Known rows, with every way that one mark hangs from another
(visot (dase milas)): 2.00; 0.13; 0.36; -0.79; 0.78; -0.66; -0.03; -0.06; 0.09; 0.29; 0.78; 1.32; 1.07; -1.00; -1.39; -0.75; 0.65; 0.31; 0.00; 0.00; 2.48; -0.04; 0.12
(fuluz (pinage (rozovig fiteme))): -0.36; 0.75; 0.54; -0.06; -1.13; 0.18; 0.29; -0.23; 1.57; 1.59; 0.43; -0.93; 0.98; -1.68; -1.61; 1.52; -1.59; 1.51; 0.45; 0.22; 2.45; 0.83; -1.18
(visot (dase (milas fiteme))): 2.06; 1.52; 1.14; -0.54; 1.03; -0.88; -0.12; 0.93; 0.83; 0.55; 0.63; 0.65; 1.30; -1.21; -1.99; -1.42; 0.27; 0.33; 0.20; 0.15; 3.79; -0.44; -0.66
(fiteme (minun pinage) rakeda rozovig): -1.88; 0.03; -0.42; -0.02; -1.86; -1.92; 0.90; 0.01; 0.42; -0.69; 1.25; -0.30; 1.11; -0.42; -2.75; -1.83; -2.42; 0.74; 0.18; 0.43; 2.99; -1.37; -2.08
(fiteme (minun (pinage fuluz))): -2.26; 0.65; -0.26; 0.92; 0.98; -2.19; 0.90; 1.18; -0.44; -1.06; 0.84; -1.32; 0.78; -0.51; -1.02; -0.44; -1.59; 0.82; 0.63; 0.70; 1.93; 0.20; -1.76
(rozovig fiteme pinage): -2.16; 1.24; -0.03; -0.29; -0.45; 0.57; 0.30; -0.62; -1.13; 1.56; -0.76; -1.18; 0.17; -0.13; -1.03; 0.62; -1.29; -0.16; 0.00; 0.13; 2.66; 0.90; -1.68
(milas dase fiteme): -0.53; 3.28; 1.06; 0.85; 1.46; -1.12; 0.73; 0.82; 2.17; 0.53; 0.29; -0.43; 1.29; -0.92; -2.07; -0.89; -0.24; -0.17; 0.73; 0.19; 1.93; -0.43; -1.01
(minun fiteme (pinage rozovig)): -0.60; -0.33; 0.40; 0.58; 1.05; -1.59; 1.32; -0.03; 1.56; 0.09; 1.51; -0.24; 1.26; 0.25; -1.40; -0.81; -2.35; 1.12; 0.15; 0.76; 1.83; -0.17; -1.73
(minun (fiteme (rozovig (pinage fuluz)))): -0.56; 0.26; -0.04; 1.49; -1.18; -0.83; 0.74; 0.15; 0.27; 0.28; 1.97; -0.20; 0.11; -1.58; -0.95; 0.05; -1.79; 1.21; -0.02; 0.52; 2.40; -0.06; -0.97
(dase (milas (fiteme rozovig)) visot): 1.84; 2.16; 0.94; 0.75; -0.17; -0.75; 0.27; 1.31; 0.95; 1.37; 1.05; 0.32; 0.96; -2.09; -2.53; -0.54; 0.25; 1.23; 0.98; 0.43; 4.29; -2.07; -1.06
(fiteme rakeda): -0.48; 0.15; 0.30; 0.12; -1.28; -0.89; -0.13; -1.16; 0.67; -0.56; -0.01; -0.07; 0.55; -0.42; -1.81; -1.36; -0.54; 0.16; -0.19; 0.48; 0.99; -0.32; -1.74
(minun pinage): -0.80; 0.64; 0.09; 0.09; 1.25; -1.14; 1.04; -0.01; 0.13; -0.42; 0.35; -0.49; 1.11; -0.20; -0.96; -0.58; -1.13; -0.06; 0.07; 0.72; 1.43; 0.36; -1.43
(minun (fiteme rakeda) (pinage rozovig)): -0.72; -1.06; 0.58; 0.51; -0.37; -1.88; 1.02; -0.80; 1.62; -0.28; 1.08; -0.02; 0.86; 0.46; -2.45; -2.39; -2.90; 1.01; -0.50; 0.96; 2.06; -0.68; -2.19
(minun (fiteme rakeda rozovig) (pinage fuluz)): -0.65; -1.03; 0.06; 1.76; -1.58; -2.10; 0.65; -0.02; 1.20; -1.45; 2.12; 0.53; 0.45; -1.53; -2.05; -2.27; -2.50; 0.99; -0.85; 1.37; 2.61; -1.39; -1.94
(rozovig (fiteme rakeda) (pinage fuluz)): -2.48; 0.37; 0.32; 1.02; -2.08; 0.06; -0.23; -0.87; -1.03; 0.53; -0.61; -1.03; -0.93; -0.68; -1.80; -0.85; -1.69; 0.25; -1.00; 0.53; 2.96; 0.60; -1.78
(minun (fiteme rozovig) (pinage fuluz)): -0.30; -0.27; -0.08; 1.85; -0.33; -1.86; 1.01; 0.78; 1.27; -0.86; 2.51; 0.23; 0.80; -1.68; -0.95; -0.72; -2.09; 1.04; -0.17; 1.18; 2.41; -0.82; -1.32
(rozovig pinage): -0.93; 1.10; 0.11; -0.18; 0.41; -0.15; 0.77; -0.68; -0.96; 0.82; -0.19; -0.96; 0.33; -0.20; -0.92; 0.25; -0.89; 0.21; 0.10; 0.07; 1.51; 1.24; -1.03
(milas dase (fiteme rakeda)): -0.68; 2.59; 1.29; 0.78; 0.03; -1.35; 0.35; 0.13; 2.17; 0.06; -0.09; -0.21; 0.93; -0.72; -3.17; -2.49; -0.77; -0.22; 0.02; 0.46; 2.28; -1.04; -1.62
(minun (pinage fuluz (rozovig (fiteme rakeda)))): -2.37; -0.72; 0.54; 1.85; -1.64; -0.74; 0.44; -0.45; 0.77; 0.21; 0.66; -0.58; -0.34; -0.46; -2.18; -1.15; -2.45; 0.64; -0.85; 1.19; 3.06; 0.09; -1.44
(visot (dase (milas (fiteme (minun pinage) rozovig)))): 0.62; 1.42; 0.39; -0.84; 0.47; -1.80; 0.96; 2.10; 0.49; 0.37; 1.77; 0.43; 1.93; -1.20; -2.87; -1.78; -1.53; 0.81; 0.49; 0.11; 5.78; -1.32; -0.85
(fiteme rakeda (rozovig (pinage fuluz))): -0.67; 0.13; 0.20; 1.39; -2.78; -0.28; 0.38; -0.84; -0.39; 0.14; 1.26; -0.20; -0.61; -1.57; -1.95; -0.83; -1.73; 0.79; -0.73; 0.62; 2.46; 0.14; -0.43
(fuluz (pinage (minun fiteme) rozovig)): 0.93; 0.47; 1.17; -0.31; 0.64; -1.66; 0.40; -0.15; 2.47; 1.12; 0.55; -1.00; 1.81; -0.76; -1.69; 0.51; -2.49; 3.01; 0.74; 0.00; 2.58; -0.12; -1.88
(dase visot): -0.24; 1.38; 0.56; 0.56; 0.76; -1.06; 0.34; 0.20; 0.32; 0.52; -0.18; -0.13; 0.81; -0.75; -1.03; -0.11; 0.31; 0.86; 0.64; 0.46; 1.80; -0.46; -1.18
(minun (pinage fuluz)): -0.90; 0.30; 0.25; 1.48; 1.24; -1.51; 0.87; 0.51; 0.05; -0.83; 1.02; -0.66; 0.54; -1.09; -0.48; -0.28; -1.06; 0.29; -0.25; 1.10; 1.49; 0.70; -1.09

Rows
-1.98; 0.35; 0.25; 0.60; -0.09; -0.21; 0.88; -0.17; 0.80; 1.18; 0.49; -0.76; 0.84; 0.18; -1.43; 0.24; -2.08; 0.30; 0.14; 0.70; 2.76; 0.41; -1.24  (minun (pinage (rozovig fiteme)))
-1.52; 3.24; 1.03; 1.11; -0.95; -2.07; 0.66; 1.26; 2.09; 0.76; 0.34; -0.20; 1.30; -1.18; -4.17; -2.44; -1.23; 1.26; 1.05; 0.06; 4.50; -3.01; -1.70  (milas (dase visot) (fiteme minun rakeda rozovig))
-0.81; 1.72; 1.07; -0.52; 1.35; -2.57; 0.74; 1.45; -0.56; 0.32; -0.73; -0.92; 0.96; -0.13; -3.92; -3.30; -1.44; 1.42; 0.44; 0.51; 5.19; -2.36; -3.24  (dase (milas (fiteme (minun pinage) rakeda)) visot)
-1.79; 0.84; -0.67; 0.06; -0.53; -1.65; 1.26; 0.84; 0.25; -0.22; 1.47; -0.74; 1.52; -0.60; -1.70; -0.36; -1.98; 0.64; 0.92; 0.38; 2.59; -0.83; -1.53  (fiteme (minun pinage) rozovig)
-1.98; -0.19; -0.30; 1.40; -1.94; -2.11; 0.75; 0.58; 0.26; -1.25; 1.74; -0.41; 0.52; -1.09; -2.37; -1.67; -2.40; 1.02; -0.04; 0.78; 2.98; -1.15; -1.61  (fiteme (minun (pinage fuluz)) rakeda rozovig)
1.19; 1.69; 0.46; -0.68; -0.76; -1.29; 0.21; 1.84; 1.04; 0.61; 1.78; 0.47; 1.70; -1.47; -2.75; -1.12; -0.64; 1.01; 1.01; -0.25; 5.03; -1.49; -0.73  (visot (dase (milas (fiteme minun rozovig))))
2.63; 1.33; 0.81; -0.18; -0.56; -0.54; 0.04; 1.19; 1.40; 0.85; 1.82; 1.26; 1.48; -1.97; -2.41; -0.99; -0.10; 0.50; 0.25; 0.15; 4.39; -1.03; 0.11  (visot (dase (milas (fiteme rozovig))))
0.80; 1.78; 0.69; -1.18; 0.94; -1.56; 0.01; 1.65; 0.49; 0.29; 0.54; -0.07; 1.61; -0.68; -2.51; -1.53; -0.33; 0.86; 1.00; -0.25; 4.38; -0.76; -1.38  (visot (dase (milas (fiteme minun))))
-0.53; 0.03; 0.78; -0.18; -2.48; -0.02; -0.02; -1.04; 1.57; 1.23; 0.06; -0.57; 0.64; -1.39; -2.72; -0.01; -2.05; 1.44; -0.17; 0.35; 2.66; 0.13; -1.69  (fuluz (pinage (rozovig (fiteme rakeda))))
-0.47; 3.76; 1.57; 1.12; 2.16; -1.39; 0.80; 1.24; 1.89; 1.15; -0.34; -0.33; 1.31; -1.15; -2.39; -1.10; 0.10; 0.55; 0.78; 0.38; 3.09; -1.38; -1.04  (milas (dase visot) fiteme)
-0.54; 1.87; 1.30; 0.17; 2.19; -1.85; 1.41; 2.03; 0.12; 1.53; 0.58; -0.99; 1.25; -0.13; -3.18; -1.23; -1.48; 1.96; 1.32; 0.36; 5.06; -1.34; -1.92  (dase (milas (fiteme (minun (pinage rozovig)))) visot)
-2.60; 0.71; 0.65; 0.70; -1.47; -0.39; -0.54; -0.83; -1.01; 1.05; -1.42; -1.75; -0.68; -0.08; -1.75; -0.78; -2.34; 1.04; -0.79; 0.21; 4.31; 0.08; -2.19  (rozovig (fiteme rakeda) (pinage fuluz minun))
1.65; 1.44; 1.16; 0.65; -1.45; -0.90; -0.06; 0.65; 0.98; 0.97; 0.70; 0.64; 0.52; -1.92; -3.59; -2.13; -0.21; 1.22; 0.30; 0.66; 4.67; -2.68; -1.50  (dase (milas (fiteme rakeda rozovig)) visot)
-2.18; 1.05; 0.07; 1.08; -0.63; 0.38; 0.02; -0.11; -1.03; 0.93; -0.29; -1.33; -0.46; -0.93; -0.67; 0.80; -1.16; 0.29; -0.26; 0.45; 2.76; 1.21; -1.29  (rozovig fiteme (pinage fuluz))
-1.84; 4.11; 1.16; 0.68; 2.02; -2.04; 0.85; 1.97; 1.53; 1.01; -0.45; -1.05; 1.58; -0.60; -2.78; -1.16; -0.50; 0.98; 1.59; -0.05; 3.49; -1.53; -1.95  (milas (dase visot) (fiteme minun))
1.06; 0.85; 0.61; -0.75; -2.05; -1.51; -0.15; 1.08; 1.03; 0.14; 1.44; 0.73; 1.36; -1.37; -3.88; -2.65; -1.15; 1.04; 0.34; -0.09; 5.24; -2.12; -1.19  (visot (dase (milas (fiteme minun rakeda rozovig))))
0.39; 2.40; 0.61; 0.13; -0.19; -1.40; 0.29; 2.07; 0.54; 1.24; 0.98; -0.34; 1.32; -1.56; -2.97; -0.63; -0.31; 1.70; 1.76; 0.09; 4.83; -2.52; -1.77  (dase (milas (fiteme minun rozovig)) visot)
0.86; 0.79; 0.82; -0.80; 1.00; -1.87; 0.00; 0.02; 1.64; 0.20; -0.23; -1.06; 1.96; -1.18; -1.20; 0.04; -2.00; 2.42; 0.52; -0.08; 2.45; -0.46; -2.72  (fuluz (pinage (minun fiteme)))
-0.56; -0.78; 1.17; 1.68; -1.03; -2.08; -0.27; -0.51; 2.12; -0.08; 0.93; -0.62; 0.35; 0.09; -1.96; -1.57; -2.48; 2.29; -0.14; 0.67; 2.44; -1.13; -2.12  (pinage fuluz (minun (fiteme rakeda)) rozovig)
-2.37; 1.44; 0.59; 0.79; -0.11; -0.08; -0.29; -0.13; -0.88; 1.51; -1.03; -1.93; -0.18; -0.24; -0.73; 0.80; -1.93; 1.01; -0.07; 0.08; 3.82; 0.72; -1.71  (rozovig fiteme (pinage fuluz minun))
-3.60; 0.77; -0.41; 0.84; 0.14; -1.47; 0.41; 1.24; -0.48; -0.26; 0.36; -1.59; 0.51; -0.39; -1.07; -0.07; -1.88; 0.45; 0.43; 0.61; 3.13; -0.10; -2.58  (rozovig (fiteme (minun (pinage fuluz))))
-1.05; 3.15; 1.42; 0.60; -0.68; -0.86; 0.70; -0.34; 1.32; 1.67; -0.19; -0.87; 0.76; -0.58; -3.64; -2.02; -2.64; 0.86; -0.18; -0.28; 4.91; -1.19; -1.00  (milas dase (fiteme rakeda (rozovig (pinage minun))))
1.34; 2.27; 1.32; 0.20; 1.48; -0.95; 0.15; 1.33; 0.42; 1.14; -0.20; -0.20; 0.86; -1.18; -2.26; -0.95; 0.48; 1.05; 0.92; 0.45; 3.72; -1.47; -1.59  (dase (milas fiteme) visot)
-2.36; 1.64; 0.26; -0.55; 0.00; 0.18; -0.10; -0.66; -0.83; 1.97; -1.60; -1.89; 0.39; 0.49; -1.02; 0.64; -1.94; 0.66; 0.16; -0.25; 3.85; 0.51; -2.15  (rozovig fiteme (pinage minun))
-1.12; -0.01; 0.88; 0.82; -0.22; -1.77; -0.13; -0.74; -0.15; -0.05; -0.46; -1.27; -0.09; 0.11; -1.75; -1.88; -2.69; 1.76; -0.80; 0.30; 3.16; -0.42; -2.63  (rozovig (pinage fuluz (minun (fiteme rakeda))))
1.75; 1.62; 0.51; 0.35; -0.77; -0.33; 0.30; 1.00; 1.32; 0.89; 1.62; 0.18; 1.04; -1.92; -2.23; -0.26; -0.18; 0.61; 0.90; 0.26; 3.35; -1.25; -0.86  (dase (milas (fiteme rozovig)))
0.29; 0.54; 0.15; 0.34; -0.67; -1.56; -0.05; 0.04; 2.05; 0.41; 1.12; -0.15; 1.65; -0.55; -1.17; -0.18; -1.84; 1.56; 0.72; 0.11; 2.78; -1.66; -2.04  (pinage (minun (fiteme rozovig)))
-0.80; -0.58; 0.56; 1.95; 0.89; -1.84; 1.22; 0.46; 1.43; -0.37; 2.14; -0.43; 0.63; -0.48; -0.96; -0.70; -2.31; 1.36; 0.00; 1.22; 1.78; 0.19; -1.32  (minun fiteme (pinage fuluz rozovig))
1.70; 0.99; 0.98; -0.66; -1.77; -0.22; 0.22; -0.08; -0.19; 1.30; 0.80; 0.97; 0.39; -1.47; -3.54; -2.50; -1.40; 0.60; -0.90; 0.05; 5.51; -0.73; -0.12  (visot (dase (milas (fiteme rakeda (rozovig pinage)))))
-0.86; -0.08; 0.58; 2.04; 0.71; -1.12; 1.25; 0.33; 0.80; -0.06; 1.77; -0.61; 0.37; -0.76; -1.02; 0.18; -1.71; 0.93; -0.16; 1.10; 1.49; 0.88; -0.18  (minun (pinage fuluz rozovig))
-0.41; -0.28; -0.07; 0.06; -2.44; -0.89; 0.62; -1.23; 0.41; 0.24; 0.89; 0.12; 0.36; -0.69; -2.40; -1.70; -2.30; 0.76; -0.50; 0.34; 2.67; -0.86; -1.94  (minun (fiteme rakeda (rozovig pinage)))
-3.85; 0.63; -0.18; 0.50; -2.13; -0.66; -0.16; -0.07; -1.46; 0.34; -0.68; -1.77; -0.68; -0.20; -2.29; -0.85; -2.16; 0.79; -0.08; 0.20; 3.45; 0.04; -2.67  (rozovig (fiteme minun rakeda) (pinage fuluz))
-0.74; 0.48; 1.10; -0.39; -1.95; -0.44; -0.45; -0.98; 1.68; 1.62; -0.82; -1.20; 0.84; -0.77; -2.86; 0.01; -2.69; 2.16; 0.00; -0.03; 3.89; -0.24; -2.07  (fuluz (pinage minun (rozovig (fiteme rakeda))))
